Known rows, with every step that occurs
L -> C -> N: [  5   6  10  -6 -14  -8   9 -11  15 -14  28  -5  21  11 -26   5  12 -31
   9 -26]
N -> V: [ -5  11   3  -9 -16  -9 -34  12  -3   3  -6  -5   3   0 -38  11   8  -8
   4   3]
G -> C -> P: [ -8   7   2  -1  -3   7   1  -7   4   8  17 -21  14 -15 -33  11 -10 -19
   3 -25]
G -> C -> P -> V -> Q: [-21  -3   3 -12   4   2  -1   9   8  28  35 -10   6  -8 -32 -20  -1 -21
  13 -36]
C -> G: [  6   1   4  -9  -9 -25 -19   3 -17   9  24 -17  21 -30 -36  16   8 -14
   5 -12]
G -> C -> N: [-10   5   5  -4 -13   0  12  -4  30 -12  29 -15  12  14 -35   5  -3 -27
  13 -35]
Q -> V: [ -3  18   0 -14 -15 -10 -14   7 -11  -3 -13  -9  14   4 -38  11   7  -9
  17 -12]
L -> V -> G: [ 23   4   7  -7 -16 -25 -20   4 -22  13  35  -5  16  -6 -35   3  15 -20
  13   0]
V -> Q: [  3  -6  -2 -26 -13 -18 -19  10 -13  13  48 -16  10  -4 -40  -7  11 -20
   9 -15]
L -> V: [ 10   8   4 -17 -19 -20 -16  10 -14  16  30   1   3   4 -40  10  10 -23
  19 -14]
G -> V -> P -> C: [  7   5   6  -4   0   8   9  24 -24   3  29 -18  23  26 -33  -4  -1 -18
  15 -30]
Q -> V -> P: [ 19  10  -7  -5  -9  -8   4   7 -17   0 -11 -14  14   2 -38   1   4  -9
  11  -7]
G -> C -> N -> V -> P: [  8  11  -5  10  -9   3  14  -2  33 -10  -1 -10   1  21 -33  -5  -5 -19
   1 -21]
P -> C -> N: [-21   7  12  -7  -2  -8  17  20  10 -16  28 -16  14   8 -37   3  10 -29
  13 -24]
C -> P -> V: [-23  -8   7  -5   6  -5  -3  14 -15  21  17  -8   4 -24 -39  -1   3 -10
  13  -8]
V -> G -> C -> N: [  3   1   7   5 -11  -5  11 -10  21 -18  34 -21  23   6 -30  -2   2 -23
   8 -19]
G -> C: [ -1   7   8 -10 -14   1 -15   4   7  -1  22 -18  18  12 -34   8  -5 -23
  12 -29]
V -> G -> C: [ 14   3  10  -1 -12  -5 -18  -3   0  -6  27 -24  30   0 -28   1  -1 -19
   6 -13]
Q -> V -> N: [-11  10  -2  -9 -16 -15  -9   9   3 -12   2  -7  11   4 -40  -2  11 -13
  17 -40]
P -> V -> Q: [-13 -13   5 -27  -6 -16 -19  25 -11  22  42  -5   5   2 -40 -20  14 -17
  21 -18]
P -> C: [-11   8  15 -13  -3  -8 -13  28 -12  -5  23 -19  23   3 -35   7   8 -24
  13 -17]

Rows
[ 13  15  13   9 -16  -9 -11 -18  18 -19   0   1  21   6 -17   0  19 -20
  -1   0]
L -> C -> N -> V -> G
[-16  18   3   1 -17   3  -4  -3  41 -15  -3  -5  -1  21 -32   6   0 -18
   8 -26]
G -> C -> N -> V
[ -2   6   5   7 -13 -15  -9  -3  12 -15   6  -7   8  -5 -34   1  15 -11
   2  10]
C -> N -> V -> G
[  9  16   8   4 -16  -2 -35  -1  10  -8  -6 -13  20   6 -25   3   3 -11
   2  -2]
N -> V -> G -> C
[-24 -17   9 -12  -5 -15 -13  27   2   4  35  -2   5   2 -42 -17  11 -17
  22 -40]
P -> V -> N
[-26  21  11  -1  -5  -6   1  21  20 -18  -3  -6   5  14 -33   4  13 -22
   8 -15]
P -> C -> N -> V
[ -2   3   2   4   2   8  38  16  -3  -7  37 -14  15  31 -34  -8   1 -24
  16 -37]
G -> V -> P -> C -> N
[ 11  14   4  -5 -14 -14 -16   0 -19  -8  -8 -14  27  -7 -32   5  12  -7
  15   3]
Q -> V -> G
[-17  -6  14  -1   2  -5  -1   2   7   7  26   3  14 -13 -25 -16  11 -25
  11 -49]
L -> C -> P -> V -> N
[  9  21   3  -3   1  -5  10  25 -17  -8 -14 -18  23  11 -31  -3   7 -17
  14 -16]
Q -> V -> P -> C
[ 23  -2  -5   2  -6  -9   2  -1 -29  18  31 -15  20  -8 -33   5  -2  -8
   8 -25]
C -> G -> V -> P
[ 18   4  -5  -1  -9  -7 -17  13  -9   5  -4 -10   4   0 -37   1   4  -7
  -2   8]
N -> V -> P
[ 19   3   7   0   8 -20   4  21 -23   4  22 -27  29 -23 -30   1   6 -21
   3 -16]
V -> P -> C -> G
[ 10  22   6   1 -15  -4 -15  -6   5 -13 -11 -17  30   8 -25   1   3 -12
  16 -19]
Q -> V -> G -> C
[  7  14   7  -1   1  -4 -10  29  -9  -2  -8 -14  12   9 -32  -3   7 -16
   1  -2]
N -> V -> P -> C
[-24   0   9  -3   4   7  -1   7   7  17  13 -10   8  -9 -33  -3  -7 -17
  15 -30]
G -> C -> P -> V
[-12  14  -3  -7 -18  -4  -4  -3  41  -2  19  -5  -3  21 -31 -11   6 -23
   7 -31]
G -> C -> N -> V -> Q
[ -1  20   9  -2 -18  -6  -8 -11  27 -15  -4   6   9  16 -22   6  15 -23
   4 -16]
L -> C -> N -> V
[ 12  17   6   8   4 -17 -13  22 -12   4 -10 -17  18 -18 -26   2   9 -12
  -4  -7]
N -> V -> P -> C -> G
[  6   3   5  11  -1   1  -3 -13  -3   4  24 -27  26 -25 -27   5  -5 -17
  -2 -10]
V -> G -> C -> P
[ -9   2  16  -5   3   0  -5  -1  -8  15  12   0  18 -14 -23  -3   8 -20
  11 -20]
L -> C -> P -> V
[-11  16  13  -5  -4  -6  -9  16 -20   8  24 -13  29  -1 -27  12   5 -17
  17 -41]
P -> C -> G -> V
[ -1 -11  13  -8  -3 -12 -22  19 -20   6  26 -10  19  -9 -36 -11  13 -10
  18   2]
P -> V -> G
[ -2  -2  17  -5  -4  -2 -19  12   1   1  22 -12  25   7 -27 -12   2 -15
  20 -19]
P -> V -> G -> C
[ 23  13  10  -3 -17 -13 -18  -3  -2   7  31  -7  19  12 -27   2   4 -26
  17 -21]
L -> V -> G -> C
[-23  15   5  -9  -5 -12   1  22  21  -5  19  -6   1  15 -34 -13  19 -26
   7 -19]
P -> C -> N -> V -> Q
